What can hang from each mark
darut: pume tufodom
vopid: domeg meded
gifi: govak
narup: dufep
dufep: narup
pume: darut lapaz vikun
domeg: lapaz vopid
tufodom: darut supel
seni: gifi narup
vikun: govak
lapaz: domeg
supel: dufep tufodom
govak: gifi vikun

Known rows, with every way that one mark hangs from another
[darut [pume vikun] [tufodom [supel dufep]]]: [  1 -27 -23 -11  -3   9  14  29 -17   5 -11  18 -25 -22 -38   5 -16   5
  -7   0  -9 -15  18  39   8  18 -22  -7   5   3  15 -18  13 -28  -1  -8
 -12  19  29   0  -1 -13]
[gifi govak]: [-12 -12 -17  -1  -4   2  12  26   7  -3   7  -4 -15  -6  -9   3 -18   7
  -4   9   7  -8   1  16  -7  -5 -16  -5   0   0   8 -17  11 -24 -13 -17
  -7   6   2 -11  13  -3]
[seni [gifi govak] narup]: [-22 -21 -25  -2 -10  -2  17  17  19   0  14  -6 -13 -18 -14  -4 -20   4
   1  11  13 -21   9  15  -9 -19 -27 -12  -4  -3   0 -23  14 -31  -5 -14
 -13  13  -4  -3  31   1]
[govak gifi]: [-15 -12 -18  -2  -9  -4   6  23  -2  -4   1  -5 -18   1 -15  -1  -8   8
  -4   3   9  -4   3  17 -14  -2 -18  -5  -3   0  -2 -10  12 -26  -7 -11
  -9   9   2 -14   7  -3]
[seni narup]: [-16 -13 -16 -10   1  -2  14  12   0   0   7  -1  -8 -17 -24  -5 -17   6
  -3   2   5  -6   3  17  -8  -8 -10  -9  -4  -3   4 -12   9 -31  -2  -8
  -8   4  -2  -4   9  -9]
[darut [pume vikun] [tufodom supel]]: [ -5 -19 -16  -5  -5  11  16  32 -15   2  -5  23 -20 -15 -30  -1 -11  -2
 -12   5  -4 -18  20  29   8  16 -23 -10   0   5   7 -23  10 -28  -4 -15
 -14  19  21  -1  -2 -20]
[vopid [domeg lapaz] meded]: [-12 -14 -25  -5   4  14   2  10 -24   6  -1  10 -13 -21  -9  -5 -13   9
 -40  -5  11 -10  -5   2 -26 -10 -13 -12 -18  -6  14   3   6 -14 -15  -8
   5 -14 -12   1   4 -12]
[narup dufep]: [-13 -11 -20 -10   8  -1  13  11  -7   1   3   2  -7  -8 -25  -2 -14  13
  -6  -1   0   3   3  13  -4   1   0  -4  -2   2   7 -11  17 -32  -7  -8
  -2   2   5  -3   3 -11]
[domeg lapaz [vopid meded]]: [-12 -12 -23  -5   7   6   3   8 -21   3   4  13 -13 -16  -9  -6 -14   3
 -33  -2  13 -12 -12   2 -25 -17 -12 -14 -20  -9  15   2   2 -14 -15  -9
   7 -17 -11  -3   4 -14]
[vikun govak]: [-11  -6 -15  -2   2  -1   9  28   1  -8   5   3 -18  -7 -15   3 -16  10
  -6   8   9  -8   0  17  -7  -4 -15  -1  -1   5   1 -15  15 -27 -14 -18
  -6   3   3 -11  11  -3]
[supel dufep [tufodom [darut pume]]]: [ -4 -27 -14 -10  -3  -5  13  15  -8  -1  -3   8 -18 -16 -27  14 -20   8
   2   3   6  -1  -5  29  11  24 -11  -9  -4 -15   5 -19  23 -27   2  -4
 -21   6  26   7  -2 -17]
[seni [gifi govak] [narup dufep]]: [-25 -21 -30  -6  -2  -3  21   7  16   4  11  -4  -9 -18 -23  -9 -21   5
   2   7  10 -16  13  10  -6 -14 -21 -10  -3   0   0 -23  22 -36  -2 -11
 -10  14  -2   1  35   2]
[supel [dufep narup] tufodom]: [  0 -25 -22 -21   6  -3   8   8  -5   4  -2 -10 -18 -18 -34  21 -29  26
   8   2   2   0 -11  26   0   0  -5   3   3 -12  19 -14  20 -35  -6  -1
  -8   5  22   3   0   0]
[tufodom supel]: [ -8 -13 -22 -12   2   5  12  21 -14  -2   2  -1 -16 -10 -25   7 -13  14
  -1   3   3   0   4  21  -5   3  -7  -6   5  -6   7 -16  10 -23  -8 -13
  -1   2   9  -6   4  -9]
[supel [dufep narup]]: [ -5 -22 -22 -21   7   0   5  14  -2   4   1 -10 -14 -20 -33  12 -27  21
   1   0  -2  -4 -11  26  -8  -8  -3  -2  -1  -1  19  -5  16 -33  -7  -3
  -3   6  16  -3   1  -2]
[darut pume [tufodom [supel [dufep narup]]]]: [ -4 -32 -25 -25   1   6  13  21 -18  10  -2   1 -16 -28 -49  12 -23   9
  -2   2 -11 -14   6  33   4  11 -13 -12   0  -3  17 -11  18 -31   1  -4
  -9  18  31   5   4 -15]
[gifi [govak vikun]]: [-14 -13 -15  -1  -2   0  11  29   7  -5   5  -7 -17  -5  -9   1 -28   1
  -3  16  13 -12  11  16 -10  -3 -28  -1  -5   3   5 -16  15 -28 -17 -18
  -8  12   5 -11  17  -1]
[lapaz domeg]: [ -7 -13 -19  -8   4   9  10  24 -10  -5   7   7  -6  -9 -13  -7 -14   9
 -16   2  10  -5  -3  17 -12  -6  -7 -13  -5   2  11  -8   7 -21 -11 -12
  -5  -3   4 -14  -5 -18]
[dufep narup]: [-11 -14 -16 -16   3   1   7  17  -1   1   8  -5 -10 -14 -26   6 -22  14
  -3   4   2  -6  -8  17  -9 -10  -4  -5  -6   1  12 -10  12 -33 -10  -9
  -5   5   8  -2  -1 -10]
[darut tufodom]: [-10 -12 -12  -9  -4   7  13  28 -12   1   3   3  -7 -11 -23   1 -11   6
  -9   3   2 -12   1  19   0   5 -12 -14  -4  -2   7 -14  10 -24  -9 -14
  -7   4   5  -5   4 -18]
[domeg vopid]: [-10 -11 -16  -8   1   1   8  20 -10  -3   8   4 -10  -7 -14   0 -15   4
 -14   3   9  -4  -8  15 -12 -13  -8 -11 -11  -7  10  -7   3 -20 -10 -12
   2  -9   2  -8   4 -13]
[pume darut]: [-11 -12 -10  -4   3  11   8  26 -10  -2   3   4  -7  -9 -22   1 -12  10
  -8  -2   3 -10  -7  22  -2   3  -6 -10  -5   5   4 -13   8 -20  -7 -13
  -8   3   2  -8   1 -18]
[pume darut [vikun [govak gifi]]]: [ -9  -8 -12   7  -3   7   5  35   3  -8 -10  14 -29   2 -18  -6 -11   7
 -10   3  10 -22   7  25  -6   3 -35   1  -1  19  -7 -21  17 -28  -8 -22
 -15  20   7 -17  15   4]
[supel [dufep narup] [tufodom [darut [pume lapaz]]]]: [ -9 -34 -10 -22   3  -4  10  10 -10   3  -1   9 -13 -27 -34  17 -26  12
   1   3  -6   0  -7  24  11  19  -4  -8   1 -10  12 -18  20 -40   2   0
 -15  14  30   3 -14 -20]
[tufodom [darut [pume lapaz]] [supel [dufep narup]]]: [-11 -36 -18 -27   5   1  10  13 -18   5  -2   8 -14 -30 -41  12 -24   9
  -1   2 -11   0  -2  28   5  16  -3 -12   5  -5  13 -14  16 -36   3  -3
  -7  17  30   0 -10 -20]
[tufodom [darut [pume [lapaz domeg]]] supel]: [-15 -26 -14 -13   2  12  15  22 -25  -4   5  26  -7 -19 -22  -7 -10  -1
 -17   3   0  -2   7  18   2  18  -7 -23   1  -1   5 -17   7 -22  -1 -13
  -9   8  18 -10 -15 -36]
[tufodom [darut pume]]: [-15 -18  -7  -5  -6  -1  13  23  -3  -3   7  14  -9 -11 -19   0 -14  -4
  -9   4   7  -6  -2  20   2  13 -10 -17 -12  -2  -3 -15  15 -25  -2 -13
 -17   7  11   1  -2 -27]
[pume darut lapaz]: [-16 -14  -8  -6   5  11   8  25 -15  -2   4  10  -4 -14 -18  -1  -9  10
 -11  -4  -7  -6  -5  18  -1   5  -1 -10   3   8   7 -14   2 -25  -8 -12
  -3   8   0 -17 -10 -23]
[supel [dufep narup] [tufodom [darut [pume vikun]]]]: [  2 -31 -12 -15   1  -3  10  13   0   4  -9  15 -24 -22 -35  14 -30  11
   2   4   2 -10  -3  32  12  17 -16  -2  -4  -5  13 -24  25 -39   2  -3
 -22  17  35  12  -8 -12]
[darut [pume lapaz vikun]]: [-14 -16  -7   1  -3   3   9  28  -3  -3   4  27 -15 -16 -11  -5 -12   0
 -16   1  -9  -8  11  20  -1   4  -9  -4   0  13  11 -15   2 -39 -11 -10
 -10  18   9 -14 -21 -22]
[vopid domeg meded]: [ -9 -15 -20  -8  -3  13   2  11 -19  -2   9   7 -10 -16 -14  -3 -16   6
 -25  -2   5  -6  -1   5 -19 -10 -14 -14 -19 -10  10   2   2 -17 -13 -12
   5 -10  -5  -6   9 -12]

Rows
[ -4 -13  -7  -2  -1  18  12  34 -14   2  -6  18 -11 -11 -27  -5 -11   4
 -14  -2  -2 -23   2  29   7  10 -20 -12  -2  12   6 -21   8 -22  -6 -18
 -11  13   9  -6   0 -20] | [pume [darut tufodom] vikun]
[-15 -17  -8   7 -11   2  10  40  -3  -6  -7  29 -26  -8 -16 -10  -7  -7
 -18   8  -4 -24  24  20   1  12 -38  -6   2  20  -4 -20  12 -39  -8 -19
 -17  31  13 -20   1 -10] | [darut [pume lapaz [vikun [govak gifi]]] tufodom]
[-25 -21 -23  -1  -7  -4  16  21  20  -2  13 -10 -14 -16 -14  -7 -29  -3
   2  19  18 -24  19  14 -11 -18 -39  -7  -8   1  -4 -23  18 -35  -9 -15
 -14  21   0  -4  36   3] | [seni [gifi [govak vikun]] narup]
[ -4 -28  -8  -7   0  -2  11  17 -10  -2 -10  26 -23 -21 -22  10 -19   8
  -4   1  -5  -2   3  29  15  26 -12  -3   7  -4  12 -25  15 -36   0  -5
 -18  16  28  -3 -20 -19] | [supel dufep [tufodom [darut [pume lapaz vikun]]]]
[ -6 -20 -12  -5  -3   5  15  25  -9  -2  -3  24 -22 -13 -26   1 -14  -1
  -7   5   4  -9  11  28   6  19 -19 -10  -2   0   2 -26  15 -27  -1 -16
 -16  15  23   3  -5 -21] | [tufodom [darut [pume vikun]] supel]
[-15 -18  -2  -1  -4   3  10  26  -5  -4   1  31 -14 -16 -14  -4 -13  -4
 -15   1  -5  -7   6  20   5  15 -11 -11  -1   8   5 -21   7 -36  -5 -12
 -14  17  14  -7 -21 -28] | [tufodom [darut [pume lapaz vikun]]]
[-10 -17  -2   2   0  -2  14  27  -2  -9  -4  33 -25 -14 -14   5 -17   1
  -9  11   4 -10   9  19  14  23 -23  -2   3   5  -1 -32  18 -39  -7 -18
 -19  18  21  -5 -10 -17] | [supel [tufodom [darut [pume lapaz [vikun govak]]]]]
[ -1 -32 -19 -20   4   4  10  16  -7   6  -9  14 -26 -24 -44  10 -27   8
  -1   2  -2 -10   2  35   7  15 -16  -5   1   1  13 -20  22 -35   3  -7
 -14  20  36   9  -4 -11] | [tufodom [darut [pume vikun]] [supel [dufep narup]]]
[ -7 -18  -7  -5   5  28  13  35 -25  -1  -4  31  -3 -17 -21 -16  -9   4
 -28  -5  -7 -22   5  24   4  10 -15 -19   2  19  14 -20  -1 -22  -7 -16
  -6  13   9 -21 -16 -32] | [pume [darut tufodom] [lapaz domeg] vikun]
[  1 -26 -12  -6  -2  -2  12  17  -4  -1 -11  20 -26 -15 -26  11 -21   8
  -1   3   5  -6   2  33  13  23 -18  -3  -1  -7   8 -24  22 -32   1  -6
 -22  12  31   6  -7 -14] | [supel dufep [tufodom [darut [pume vikun]]]]
[-17 -23  -7  -7   0   8  12  24 -15  -5   9  27  -2 -18 -13 -11 -12  -5
 -22   2   1  -5   0  15  -1  12  -6 -24  -6   4   4 -13   5 -25  -3 -11
 -12   7  11 -14 -19 -39] | [tufodom [darut [pume [lapaz domeg]]]]
[ -4 -28 -23 -30   9   2  10  10 -14   6  -6  -6 -17 -21 -45  16 -27  19
   7   1   2   0  -9  29   1  10  -7  -9   5 -10  13 -16  21 -27   3  -8
  -4   6  28   7   5  -6] | [tufodom darut [supel [dufep narup]]]
[ -2 -30 -23 -27   9  17  11  22 -26  11  -9  -4 -12 -26 -56  12 -22  18
   1  -3  -8 -17  -4  35   7  12 -13 -13   4  -1  15 -14  17 -22   1  -8
  -4  13  26   2  10 -12] | [pume [darut [tufodom [supel [dufep narup]]]]]
[-24 -20 -28 -10   1  -5  18   3   7   4  10  -1  -4 -18 -30  -9 -15   8
   0   1   6 -10  10  12  -7 -13 -11 -11  -5  -1  -1 -17  20 -38   1  -4
  -7   9  -1   4  23  -6] | [seni gifi [narup dufep]]
[ -8 -16 -22  -9   5  12   4  12 -21  -6  14  16  -6 -11 -11 -14 -17   0
 -30   1  11 -10  -8   5 -24 -20 -14 -22 -23 -10  13   3  -5 -13 -14 -13
   8 -18  -3 -16   4 -19] | [lapaz [domeg [vopid meded]]]
[-13 -18 -14   8  -4   4   7  35  -1 -12  -2  32 -25  -7  -7 -18 -10  -4
 -25   7   4 -19  20  18 -12   1 -33  -4   0  23   0 -15  10 -36 -11 -16
 -15  24  11 -29  -8 -10] | [darut [pume [lapaz domeg] [vikun [govak gifi]]]]
[ -7 -16  -9   1  -8   7  13  34  -5   1   0  24 -16 -14 -21  -5 -12  -5
 -17   3  -4 -21  13  27   5   9 -21 -12  -8   9   7 -18   9 -31  -7 -13
 -16  18  14  -3  -5 -23] | [darut [pume vikun] tufodom]
[ -4 -29 -20 -12  -2  10  13  28 -23   5 -12  25 -21 -27 -34   4 -13   5
 -10  -1 -19 -10  18  33   9  20 -17  -8  13   6  18 -19   7 -33  -3  -7
  -6  23  27 -10 -12 -17] | [darut [pume lapaz vikun] [tufodom [supel dufep]]]
[-10 -19 -11   1   2  11  10  28  -9  -5   5  34 -12 -17  -9 -15 -13  -1
 -26   1  -4 -11  12  20  -5   1 -10 -10  -2  16  15 -14   0 -34 -10 -10
 -10  14   9 -20 -25 -28] | [darut [pume [lapaz domeg] vikun]]
[ -2 -26 -15 -24   5  -3  10   7  -7   4  -6  -7 -16 -20 -37  21 -29  22
   8   4   7   0 -16  26   7  11  -6  -5   0 -15  12 -20  26 -32   0  -3
 -13   3  27  10   2  -6] | [supel [dufep narup] [tufodom darut]]
[ -6 -10 -14   0   9  12   9  30  -6 -10   0  27 -18 -12  -7 -11 -16   9
 -23   5   3 -12   8  16  -8  -5 -18  -3   6  19  13 -18   5 -33 -17 -20
  -3   9   7 -26 -10 -11] | [pume [lapaz domeg] [vikun govak]]
[-11 -20  -8  -5  -5  -4  15  19  -6  -4   4  13 -14 -10 -22   9 -15   2
  -3   8  10  -4  -2  20   9  22 -12 -12  -8 -13  -2 -24  19 -26  -1 -11
 -21   6  19   7  -4 -24] | [supel [tufodom [darut pume]]]
[ -5 -14  -7  -1   9  26  13  40 -20  -5  -6  34 -11 -17 -20 -16 -12   3
 -28   1  -2 -27   7  22   5   8 -25 -15   4  25   9 -22   6 -24 -11 -24
  -6  14  10 -23  -4 -22] | [pume [darut tufodom] [lapaz domeg] [vikun govak]]
[ -7 -33 -20 -25   4   1  11  14 -11   6  -2   2 -17 -26 -45  13 -25   9
   2   2  -1  -5  -3  31   3  15 -10 -12  -2  -7  10 -14  23 -31   5  -5
 -13  13  32   9   2 -15] | [tufodom [darut pume] [supel [dufep narup]]]
[-16 -23 -14 -12  -5   9  16  30 -25   2   3  17  -9 -22 -29   2  -7   0
 -12   4 -12  -9  15  21   7  18 -10 -16   5   1   8 -17   4 -28  -5 -12
  -6  15  15  -9  -8 -29] | [darut [pume lapaz] [tufodom supel]]
[-10 -15  -3  -3   1  19  11  35 -19   1  -6  23  -8 -16 -23  -5  -9   6
 -18  -4 -12 -18   4  23   9  12 -13 -13   5  16  10 -22   1 -27  -8 -16
  -6  17   7 -15 -11 -26] | [pume [darut tufodom] lapaz vikun]
[ -1 -23 -27 -19   2   9  14  23 -24   5  -9  -3 -16 -19 -39  11 -15  16
   0   0  -4  -6   4  31   3  13 -13 -10   9  -8  14 -13  14 -20  -2  -9
  -2   7  20  -3   9  -8] | [darut [tufodom [supel dufep]]]
[ -8 -16 -13   3   6   9   9  31 -10 -10   5  41 -17 -16  -6 -18 -15  -8
 -35   8   4 -17   8  15  -9 -10 -24 -11  -8  17  12 -12   0 -31 -14 -17
  -4   6  10 -23  -9 -21] | [darut [pume [lapaz [domeg vopid]] [vikun govak]]]
[ -9 -17  -5   0  -6   1  12  27   1  -3   1  25 -18 -10 -17  -4 -15  -5
 -12   4   5 -11   4  24   3  13 -17 -11  -9   5   1 -21  14 -30  -2 -14
 -19  14  16   1  -9 -23] | [tufodom [darut [pume vikun]]]
[ -6 -30 -15 -13   2   5  11  21 -17   0 -11  25 -23 -23 -30   6 -16   5
  -6  -1  -9  -1   9  32   9  24 -11  -7  12   1  11 -22  11 -33   1  -8
 -10  18  28  -6 -15 -18] | [tufodom [darut [pume lapaz vikun]] [supel dufep]]
[-10 -19 -18 -10  -6   8  17  30 -20   2   3  12 -13 -16 -31   3  -9  -1
  -9   5  -4 -13  14  25   4  16 -16 -16  -3  -3   4 -17  11 -23  -4 -14
 -10  13  17   0   3 -24] | [darut pume [tufodom supel]]
[-15 -22 -14  -6   2   8   9  23 -19  -5  14  26  -3 -17  -9 -14 -11  -6
 -31   2   0  -7   0  12 -12  -9  -7 -21 -12   2  15  -2  -4 -24  -9  -7
  -1  -3   5 -21 -15 -34] | [darut [pume [lapaz [domeg vopid]]]]
[ -1 -24 -22 -18   5  17  13  27 -30   6 -11   2 -13 -20 -45   9 -13  14
  -2  -4  -6 -13   0  36   8  19 -13 -14   7  -2  10 -16  14 -14   0 -11
  -5   9  20  -4  11 -13] | [pume [darut [tufodom [supel dufep]]]]
[ -8 -18  -9   2   1  14  14  40 -12  -6   1  40 -15 -19 -14 -16 -13  -6
 -31   6  -4 -25  18  20   2   8 -27 -14  -1  22   9 -19   6 -33 -12 -20
 -12  19  14 -20 -10 -26] | [darut [pume [lapaz domeg] [vikun govak]] tufodom]
[ -1 -28 -27 -29   5   8  12  18 -20  10  -7  -8 -15 -25 -49  15 -24  19
   2   2  -6  -9   0  31   1   6 -11 -10   6  -6  19 -12  16 -27  -2  -7
  -2  11  26   3   8  -6] | [darut [tufodom [supel [dufep narup]]]]
[-21 -19  -3  -6  -4   0  11  24 -10  -4   8  20  -6 -16 -15  -1 -10  -3
 -12   3  -4  -3   0  16   4  15  -3 -17  -4   1   1 -16   9 -29  -3 -11
 -12  11  10  -8 -14 -32] | [tufodom [darut [pume lapaz]]]
[ -2 -22 -16 -15   2  -3  11  12 -11  -1  -8  -1 -18 -12 -28  17 -20  18
   6   1   9   4 -11  26   9  19  -9  -6   3 -18   8 -21  22 -23   0  -6
 -13  -1  21   4   2  -8] | [supel dufep [tufodom darut]]
[ -7 -17 -15 -12   2  19  15  30 -28   3  -3   6  -9 -14 -38   3  -9   9
  -7   0  -2 -16   4  27   7  17 -14 -18   2   0   4 -21  10 -13  -2 -17
  -6   9  12  -3   9 -21] | [pume [darut [tufodom supel]]]
[-11 -27 -20 -14   2  17  15  27 -37   0   7  29  -4 -23 -24 -11  -8  -7
 -30   4  -4 -13  11  17  -2   6 -14 -28  -5  -2  15 -10  -4 -18  -4 -13
   1   2  16 -15  -8 -37] | [darut [pume [lapaz [domeg vopid]]] [tufodom supel]]
[ -4 -28 -24 -15  -3   6  14  26 -21   5  -5   6 -17 -23 -39   9 -13   6
  -5   1  -7 -10  11  34   5  18 -15 -13   3  -4  11 -13  14 -22   0  -7
 -10  13  25  -1   6 -17] | [darut pume [tufodom [supel dufep]]]
